Each row comes from the steps of one path. Every step used is in the known rows, and no mark comes twice. Write the path behind each row, first mark first.
Known rows
sedu/fepas: [-1.82 -1.96 -0.84 -1.07 -1.81 -0.97 -1.32 -1.80  1.59  1.12 -0.60  0.40
  2.12 -0.57 -0.79  0.46  3.25  0.30 -2.09 -0.28  0.75 -2.60 -1.82 -0.71
  0.95  0.84 -2.01 -0.17]
kelip/zilili: [-1.20 -2.67  0.15  0.40 -2.71 -0.81 -3.21 -2.40  0.02 -0.05 -1.37  0.42
  0.40 -1.04  0.59 -0.43  0.39 -1.42  0.63  0.56  4.26  1.96 -1.12  0.79
  0.14 -2.01 -0.21  0.54]
nukuz/kelip/sedu/fepas/redaf: [-2.12  0.75 -3.03  1.67  1.00  1.87  1.51 -1.97  3.21  1.96 -1.88  1.63
  1.10 -0.53 -1.90 -3.31  3.26  0.10 -3.01 -3.92  0.89 -3.09 -1.35 -2.54
 -1.03 -0.46  1.46 -0.39]
redaf/kelip/nukuz/doku: [-3.09 -3.94 -1.81 -1.19 -2.08  0.77 -0.37 -0.57  0.77 -0.36 -0.40  0.37
 -2.87  1.25 -0.43  0.30  1.65  0.40  0.44 -3.04  2.04  1.49  0.98  1.79
  3.70  0.65 -1.11 -4.65]
redaf/fepas/sedu/kelip: [-2.12  0.27 -1.70 -3.36  0.76  1.37  0.59 -0.44  3.22  1.07 -2.46 -0.96
 -3.11  0.60 -2.52 -2.08  1.93  0.30 -3.35 -4.38 -0.04  0.22 -1.73 -2.16
  2.31  2.29  1.87 -1.69]
refe/redaf/kelip/nukuz/defi/bolos: [-1.55 -0.73 -3.04  2.28 -2.03 -2.17  3.98 -1.45  0.99 -0.08 -0.22  3.69
  0.01 -1.83 -0.69  0.85  1.96 -0.07 -6.47 -2.43  4.13 -3.23 -0.90  0.32
 -1.35  0.53  1.49 -1.73]
kelip/sedu: [-3.76  0.92  0.04  1.50  1.43  2.80 -0.36  0.30  2.22  1.91  0.33  0.25
 -0.72 -0.76 -0.38 -2.67  3.09 -0.99 -1.20 -1.23  0.37 -1.84 -1.55 -0.21
  2.59  1.63  1.62 -0.81]
fepas/sedu/kelip/nukuz: [-3.14 -1.05 -1.83 -1.32  0.52  0.90  1.35 -2.40  1.36 -2.10 -1.17  0.86
 -3.02  0.80 -0.74 -1.16  2.13 -0.66  0.31 -2.77  1.03  2.79 -3.35 -2.02
  1.93  3.33  0.91 -3.95]
fepas/sedu/kelip/nukuz/defi/redaf: [-1.20 -0.53 -3.68  1.44 -3.45  0.07  4.54 -1.65  3.39 -0.51 -1.41  3.52
 -0.30 -0.45 -2.10 -1.10  2.34 -0.17 -3.40 -1.50  3.67 -1.72 -1.64 -1.84
 -1.40  0.84  0.70 -2.88]
defi/bolos: [-1.83  0.85 -1.21  1.90 -1.48 -1.57  1.78 -0.26  2.36  1.00  0.60  1.58
  0.94 -0.45  0.05 -0.44  0.66 -0.50 -4.09 -1.69  3.16 -4.06 -1.07  1.80
 -0.68 -1.59 -0.38  0.00]
doku/nukuz/kelip: [-1.67  1.89  0.86 -3.71  0.27 -1.26 -0.51 -0.40  1.58 -1.09 -2.08 -2.06
  1.31  1.49 -1.74  0.27  1.65  0.57 -0.81 -3.22 -0.16  0.26 -0.79  1.84
  1.74 -1.90 -0.56 -3.03]
refe/redaf/defi/nukuz/doku: [-1.41  0.76  0.61  1.87 -3.54 -0.42 -1.57  1.35  2.20  0.69 -2.54 -2.87
 -0.42  0.59 -2.27  0.89  0.61 -1.15 -2.68 -2.13  1.94  1.61  2.85  4.26
  5.45 -1.41 -0.62 -1.65]
redaf/fepas/sedu/kelip/nukuz/defi: [-1.32 -2.07 -2.32 -1.44 -0.34 -2.07  2.54 -1.42  0.81  0.43 -2.35  1.17
 -2.37 -2.47 -1.41  0.55  1.05 -0.18 -3.29 -1.82  1.47 -0.05 -2.52 -2.44
  0.68  4.16  2.40 -2.90]
defi/nukuz: [-2.09  3.40  1.02  2.66 -2.04 -1.85 -1.26 -0.91  1.31  0.22 -1.21 -3.14
 -0.37 -0.20 -1.15  1.91  0.30 -1.01 -2.58 -2.03  2.64  2.67 -1.57  3.57
  1.63 -0.19  0.87 -0.61]
sedu/kelip/nukuz: [-2.65 -1.41 -1.79 -0.63  0.22  0.11 -0.18 -2.77  0.88 -2.88 -1.65  0.88
 -2.66  0.44 -0.78  0.03  1.76 -0.42 -0.10 -0.99  0.76  2.73 -3.17 -1.74
  2.16  3.67  0.50 -3.50]
refe/redaf: [-1.21  1.73 -0.62  1.79 -0.84  2.75  0.44 -0.54  0.03 -2.75 -0.52  2.64
  1.49 -2.33 -0.59  0.45  1.68 -1.07 -3.61 -0.23  2.93  1.56  1.84  0.02
  2.02  0.22  0.26 -0.30]
fepas/sedu: [-2.49  1.24 -0.40 -1.48  0.12  1.34  2.80  0.68  1.64  1.58  1.01  0.15
 -0.62 -0.40  0.53 -2.36  1.28 -0.96 -0.36 -3.81  2.15  0.29 -1.06  0.11
  0.77 -0.65  0.06 -1.09]
doku/nukuz: [-1.50  0.27  3.00 -2.04 -0.86 -0.98 -1.63 -0.99  2.28 -1.13 -1.12 -1.56
  2.20 -0.37  0.72  1.41  1.44 -1.40 -1.94 -1.68  0.45  1.04  0.45  3.50
  0.24  0.59 -0.37 -1.98]
defi/redaf/fepas: [-2.19  0.19 -3.59 -0.15 -1.11  0.12  1.27  0.18  1.66 -0.35 -2.72  1.16
  0.67  1.28 -2.56 -0.49  2.46  2.25 -4.29 -1.56  1.97 -3.78 -2.45  0.75
 -0.80  1.74  0.24 -0.72]
refe/redaf/kelip: [-1.82  0.02 -3.30 -0.07 -1.13  2.58  0.76 -1.09 -0.75 -2.07 -0.36  2.29
 -0.92 -0.23 -1.03  0.28  4.21  1.61 -5.21 -3.21  2.13  1.94  1.55  0.20
  1.19  0.56  0.70 -1.18]
sedu/fepas/redaf: [-0.96 -0.03 -2.86  1.73 -0.35  0.52  1.27 -2.31  2.56  1.17 -1.62  1.87
  1.60 -1.50 -0.79 -1.75  1.78 -0.18 -3.15 -2.59  1.72 -1.89 -0.70 -1.80
 -2.14 -0.42  0.32  0.52]
fepas/sedu/kelip: [-1.76  0.58 -0.96 -2.63  0.04  1.68  0.59 -0.83  3.56  0.90 -1.21 -0.53
 -2.97 -0.01 -1.68 -2.25  1.43 -0.83 -2.24 -3.78  0.34  1.34 -0.87 -2.30
  2.48  1.01  1.21 -1.63]
doku/nukuz/defi/bolos: [-0.73 -0.07  0.24  1.02 -2.39 -3.68  2.42 -0.65  3.01  1.73 -0.47  1.33
  1.82 -2.17 -0.03  1.17  0.54 -1.18 -6.29 -2.04  2.98 -4.48 -0.16  2.22
 -1.82 -0.64  0.90 -0.88]
refe/redaf/defi: [ 0.18  2.32 -1.82  1.54 -0.59  0.20  0.50  1.57 -0.03 -2.23 -3.40  0.30
  2.37 -0.77 -1.59 -1.05  2.98 -0.16 -4.54  1.53 -0.30 -0.01  1.46  0.89
  3.34  0.34 -0.92  1.63]
fepas/redaf: [-0.69  1.65 -2.49  2.48  0.60  1.13  1.95 -1.16  1.97  0.35 -1.27  1.70
  0.27 -1.81  0.01 -2.19 -0.20 -0.74 -2.43 -2.42  2.15 -0.02  0.18 -0.77
 -1.98 -0.96  1.26  0.54]
doku/nukuz/kelip/sedu/fepas/redaf: [-2.15  0.74 -1.88  1.07  0.91  1.58  1.15 -2.27  3.77  1.65 -2.16  0.98
  1.76 -0.24 -1.91 -2.83  3.61 -0.27 -3.39 -4.43  0.61 -2.77 -1.04 -1.65
 -1.32 -0.27  1.54 -1.04]
fepas/redaf/defi/nukuz: [-0.67  4.66 -0.91  4.14 -1.45 -2.44  0.12 -0.04  1.76  0.17 -3.83 -3.55
  0.62  0.31 -2.27 -0.05  1.12 -0.63 -4.43 -2.07  1.07  1.74 -0.97  3.24
  1.16 -0.55  1.12  1.14]
sedu/fepas/redaf/bolos: [-2.62  0.46 -4.66  1.21 -1.40 -0.05  1.28 -0.74  3.61  1.55 -0.80  1.01
  0.85  1.12  0.08 -2.10  1.93  1.82 -4.68 -3.07  1.77 -2.65 -4.10 -2.00
 -2.61  0.46  1.44 -1.28]

Write each row's path
[-1.03 -1.84 -1.80 -0.86 -0.82 -1.91  2.57 -1.71  1.12  0.30 -1.60  1.39
 -2.20 -2.81 -0.81  0.39  0.78 -0.92 -2.47 -1.37  1.74  0.73 -2.01 -2.44
  0.76  3.24  1.97 -2.87]
fepas/sedu/kelip/nukuz/defi
[-0.72 -0.02 -1.49  1.99 -2.18 -3.31  3.02 -0.21  2.36  2.26  0.03  2.07
  0.80 -2.55 -0.22  0.45  0.05 -0.76 -5.74 -1.24  3.51 -4.88 -0.69  0.91
 -1.38 -0.93  0.73  0.01]
nukuz/defi/bolos
[ 0.10 -0.94  1.59 -1.37 -1.81 -3.25  0.49 -0.68  1.71  1.02 -1.59 -0.31
  1.48 -3.62  0.14  2.19  0.33 -1.51 -4.04 -0.56  1.29 -0.46  0.76  1.37
 -0.37  1.34  1.12 -1.46]
doku/nukuz/defi
[-2.03  0.72 -1.77 -2.75  0.60  2.47  0.82 -0.61  2.94  0.17 -2.55 -0.05
 -2.68  0.15 -2.75 -1.89  2.39  0.09 -4.24 -4.47  0.42  0.71 -0.93 -2.40
  2.69  2.37  2.24 -1.76]
refe/redaf/fepas/sedu/kelip
[-0.51  1.39 -3.41  3.03 -1.31 -2.42  2.88  0.08  3.00  1.34 -2.33  1.24
  2.47  0.27 -1.44 -2.23  2.55  0.15 -6.40 -1.69  1.28 -5.85 -0.85  0.96
 -1.25 -1.64 -0.46  1.66]
sedu/fepas/redaf/defi/bolos
[-1.50  0.42  0.69  1.23 -3.47 -1.38 -1.82  1.51  2.54  1.61 -2.47 -3.69
 -0.93  0.96 -2.01  0.72  0.20 -0.98 -1.79 -2.05  1.46  1.08  2.02  4.55
  5.19 -1.47 -0.99 -1.55]
redaf/defi/nukuz/doku
[-3.45  4.24 -1.31  2.29  1.77  1.44  0.64  0.55  2.62  1.79 -2.52 -2.03
 -0.66  1.34 -3.27 -3.37  3.73  0.13 -2.44 -3.90 -0.41 -1.43 -2.21  0.33
  3.13 -0.49  2.61 -1.28]
fepas/redaf/defi/nukuz/kelip/sedu
[-3.03 -2.25 -4.59  0.39  0.06  0.48  1.87 -3.43 -0.46 -2.36 -1.06  2.47
 -1.58  1.08 -0.44 -0.46  4.17  1.40 -1.66 -3.53  1.78  1.47 -2.82 -1.24
 -1.00  2.60  0.52 -3.22]
sedu/fepas/redaf/kelip/nukuz
[-2.62 -3.43 -0.64 -1.33 -1.86  0.83 -1.21 -0.83  2.28 -0.44 -1.34 -0.17
 -3.19  0.84 -1.13  0.02  0.43 -0.90  0.81 -2.09  1.45  1.70  0.74  0.48
  4.80  1.15 -0.80 -4.53]
sedu/kelip/nukuz/doku
[-1.06 -2.11 -2.94  0.36 -1.42 -1.50  2.63 -1.84 -1.02 -1.17 -1.15  2.86
 -1.27 -2.94 -0.54  1.65  2.07  0.26 -3.94 -1.07  2.58  1.00 -0.70 -1.31
  0.12  2.98  1.75 -2.59]
refe/redaf/kelip/nukuz/defi
[-3.34 -1.61 -0.57  0.00 -0.47  1.17 -1.30 -1.47  2.61  2.45 -0.35  0.51
  1.45 -0.36 -1.30 -1.36  5.08 -0.13 -2.24 -1.10  0.09 -3.94 -2.44 -1.52
  2.00  1.93 -0.42 -0.65]
kelip/sedu/fepas
[-3.70  0.12 -0.66 -0.12 -0.51  0.28 -1.21 -1.56  2.72  2.40 -1.31 -1.11
  1.17  0.98 -2.91 -0.99  5.26  0.50 -2.38 -2.86  0.00 -3.33 -3.24 -0.84
  2.68  0.71  0.13 -1.61]
defi/nukuz/kelip/sedu/fepas
[-3.69  0.67 -2.96  1.82  1.71  3.90  1.13 -0.66  2.09  1.94 -0.20  1.21
 -2.13  0.09 -1.01 -3.73  4.84  0.63 -3.57 -4.43  0.55 -1.32 -0.79 -1.03
  0.63  1.34  3.00 -1.15]
fepas/redaf/kelip/sedu
[-2.02  0.20 -2.61  2.44  0.68  2.03  1.33 -2.05  3.27  2.11 -1.34  1.89
  1.09 -1.21 -1.18 -3.06  3.16 -0.45 -3.33 -3.14  1.18 -2.90 -1.07 -2.24
 -1.43  0.34  1.45  0.18]
kelip/sedu/fepas/redaf
[-3.68 -2.26 -1.86 -0.67 -0.64  1.44 -1.08 -1.79  2.14  2.39 -0.36  0.71
  0.42  0.49 -1.67 -1.33  6.45  1.09 -3.39 -2.53 -0.07 -3.53 -2.18 -1.45
  1.67  2.08 -0.05 -1.08]
redaf/kelip/sedu/fepas
[-2.14  4.08 -0.59 -0.35 -0.59 -1.94 -0.22 -0.30  0.92 -0.20 -2.15 -3.14
 -0.46  1.61 -3.02  0.67  0.79  0.90 -1.21 -3.45  1.33  1.44 -2.15  1.93
  2.70 -2.37  0.23 -2.06]
defi/nukuz/kelip
[-2.88  1.43 -1.62 -1.69  0.98  2.42  3.12  1.05  0.76  0.42 -0.74  0.80
 -0.28 -0.19 -1.20 -1.90  2.55  0.31 -3.21 -4.84  2.31 -0.68 -1.01  0.00
  0.94  1.21  1.49 -1.23]
refe/redaf/fepas/sedu
[-3.33 -0.77 -2.48 -1.23  0.89  1.75  1.61 -2.26  0.79 -2.93 -2.02  1.47
 -2.75  0.72 -1.65 -0.79  2.93 -0.17 -1.42 -3.36  1.29  2.47 -3.11 -2.26
  2.13  4.26  1.79 -4.06]
refe/redaf/fepas/sedu/kelip/nukuz
[-0.22  0.11 -2.94  2.23 -4.12 -0.65  3.42 -0.59  3.01  0.37 -1.08  3.25
  1.40 -1.51 -1.60 -0.31  1.36 -0.02 -4.12  0.22  3.83 -3.01 -0.28 -0.49
 -1.81 -0.63 -0.11 -0.85]
nukuz/defi/redaf
[-0.76  1.69 -2.10  2.08 -1.36 -2.78  2.10  1.16  2.13  0.76 -1.56  0.48
  1.81  0.38 -0.85 -1.35  1.78  0.01 -5.29 -0.48  1.16 -4.84 -0.84  2.23
  0.34 -1.52 -0.97  1.35]
redaf/defi/bolos
[-3.05  1.07 -2.64 -1.54 -0.29  1.50  4.03  0.91  2.25  1.24 -0.75  0.83
 -0.31  1.30 -1.55 -2.70  2.79  0.91 -2.65 -4.83  2.59 -2.53 -2.27  0.17
 -0.54  0.56  0.80 -1.53]
defi/redaf/fepas/sedu
[-1.12 -1.20 -3.79 -0.48 -3.53 -0.12  2.35 -1.41  1.84 -0.28 -1.14  2.13
 -0.28  0.62 -1.62  0.23  4.33  1.98 -5.84 -3.36  2.42 -1.01  0.44  0.84
 -1.84  0.11  0.52 -2.19]
doku/nukuz/defi/redaf/kelip
[-3.88  2.06 -0.80 -0.05  2.11  2.38  0.16  0.54  2.01  1.65 -0.56 -0.40
 -0.88  0.68 -1.94 -3.12  3.33  0.25 -0.61 -2.66 -0.31 -2.23 -2.14 -0.80
  3.45 -0.01  1.55 -2.02]
nukuz/kelip/sedu
[-3.37  0.65 -4.46  1.77 -0.74  0.96  1.28 -0.61  4.06  2.24 -0.62  1.00
  0.50  1.23 -0.10 -3.06  2.79  1.68 -4.77 -3.41  1.39 -3.34 -4.48 -2.32
 -2.09  0.93  2.22 -1.53]
kelip/sedu/fepas/redaf/bolos
[-2.94 -3.17 -0.69 -1.74 -1.61  1.35 -0.13 -0.49  2.64  0.15 -0.89 -0.18
 -3.44  1.09 -1.07 -0.80  0.72 -1.09  1.07 -3.37  1.64  1.80  0.60  0.30
  4.72  0.96 -0.50 -4.85]
fepas/sedu/kelip/nukuz/doku
[-2.88 -3.19 -0.38 -0.58 -1.98  0.43 -0.57 -0.26  1.23 -0.32 -0.32  0.20
 -1.91  0.48 -0.11  0.28  0.21 -0.92  1.65 -1.51  2.18  1.18  0.80  1.83
  4.07  0.50 -1.41 -4.14]
kelip/nukuz/doku
[-1.75 -1.09 -4.22 -0.47 -1.36 -0.88  2.06 -0.83  1.93 -0.46 -3.72  1.73
 -0.63  0.31 -3.36  0.12  2.62  2.11 -5.32 -1.64  1.90 -3.45 -2.93 -0.99
 -0.73  3.62  1.57 -1.97]
sedu/kelip/nukuz/defi/redaf/fepas
[-3.33 -3.34 -1.20 -2.33 -1.18  1.09 -0.17 -0.30  2.30  0.22 -1.69 -0.37
 -3.59  1.43 -1.71 -0.65  1.08 -0.26  0.32 -3.85  1.39  0.89 -0.01  0.40
  4.62  1.85 -0.07 -4.95]
redaf/fepas/sedu/kelip/nukuz/doku
[-1.03 -0.14 -1.37  0.84 -2.71 -2.49 -2.59 -2.68  0.71  0.30 -4.44 -1.82
  1.10  1.21 -2.71 -1.02  2.05 -0.19 -1.03 -2.20  3.28  1.46 -2.24  0.73
  0.59 -3.76  0.38 -0.04]
sedu/fepas/redaf/defi/nukuz/kelip/zilili
[-1.51 -3.56 -1.85 -0.58 -2.92 -0.38 -2.92 -2.89 -0.71 -0.18 -1.43  0.70
 -0.96  0.12  0.18 -0.49  2.46  0.29 -0.99 -1.49  4.08  2.60 -0.71  0.69
 -0.24 -1.77  0.24 -0.16]
redaf/kelip/zilili
[-1.29 -3.84 -3.04  0.30 -2.82  0.01 -2.04 -3.88  0.22  0.39 -2.18  1.54
 -0.33  0.06 -0.46 -1.37  3.15  0.43 -2.09 -2.75  4.27  1.56 -0.80 -0.61
 -1.85 -2.01  0.79  0.15]
sedu/fepas/redaf/kelip/zilili
[-1.12 -3.01 -1.70 -1.17 -3.14 -0.16 -1.15 -2.72  2.49  1.00 -3.41  0.80
 -1.54 -0.28 -2.10 -1.88  1.68 -0.82 -2.31 -2.28  4.15  0.83 -1.79 -1.82
 -0.16 -0.56  1.92 -0.85]
nukuz/defi/redaf/fepas/sedu/kelip/zilili
[-3.35 -0.96 -3.14 -1.16  0.07  1.14  2.16 -2.33  1.84 -2.34 -2.08  1.48
 -2.72  1.79 -1.88 -1.40  3.04  0.26 -1.00 -3.35  1.45  1.23 -4.03 -2.06
  1.04  3.76  1.21 -4.25]
defi/redaf/fepas/sedu/kelip/nukuz
[-3.18  0.96 -1.14  0.63 -0.58  0.74 -0.89 -1.00  2.35  1.32 -2.50 -0.84
  2.06  1.03 -3.75 -1.37  6.28  0.60 -3.88 -2.35 -0.47 -3.24 -2.26 -0.93
  3.45  0.77  0.14 -1.03]
refe/redaf/defi/nukuz/kelip/sedu/fepas
[-1.94 -0.79 -2.74  0.65 -1.14 -2.83  4.18 -1.03  2.43  1.47 -1.13  2.22
 -0.96 -1.17 -1.36 -0.17  1.41 -0.12 -5.91 -3.46  3.11 -4.41 -2.64 -0.47
 -1.15  1.46  2.06 -1.99]
redaf/fepas/sedu/kelip/nukuz/defi/bolos
[-3.69 -2.03 -2.66  0.12 -1.62  1.89 -0.16 -1.98  2.88  2.05 -0.45  1.54
  0.90  1.15 -2.23 -1.76  7.14  1.33 -3.84 -2.62  0.58 -4.32 -2.25 -1.55
  0.90  1.54 -0.20 -1.37]
defi/redaf/kelip/sedu/fepas
[ 0.60  2.26 -3.21  1.99  0.39 -0.95  1.57  1.12  1.37 -0.04 -3.95 -0.45
  1.47 -0.50 -1.20 -2.87  1.64  0.16 -3.72  0.04 -0.89 -1.13  0.29  0.35
  0.54 -0.51 -0.28  2.26]
fepas/redaf/defi
[-2.43  0.69 -2.86 -1.42 -0.68  0.71  4.56  0.96  2.20  1.93 -1.01  1.17
 -0.33  0.23 -1.69 -2.23  2.41  0.80 -3.43 -4.54  2.74 -2.96 -2.03 -0.26
 -0.86  0.82  1.29 -1.50]
nukuz/defi/redaf/fepas/sedu
[-3.15 -1.45 -3.55  0.40 -0.26  1.58  1.41 -2.57 -1.77 -4.21 -0.49  2.83
 -1.62  0.65 -0.26  0.59  4.06  1.02 -1.82 -2.35  2.43  3.23 -1.59 -0.25
  1.02  2.94  0.55 -3.62]
refe/redaf/kelip/nukuz
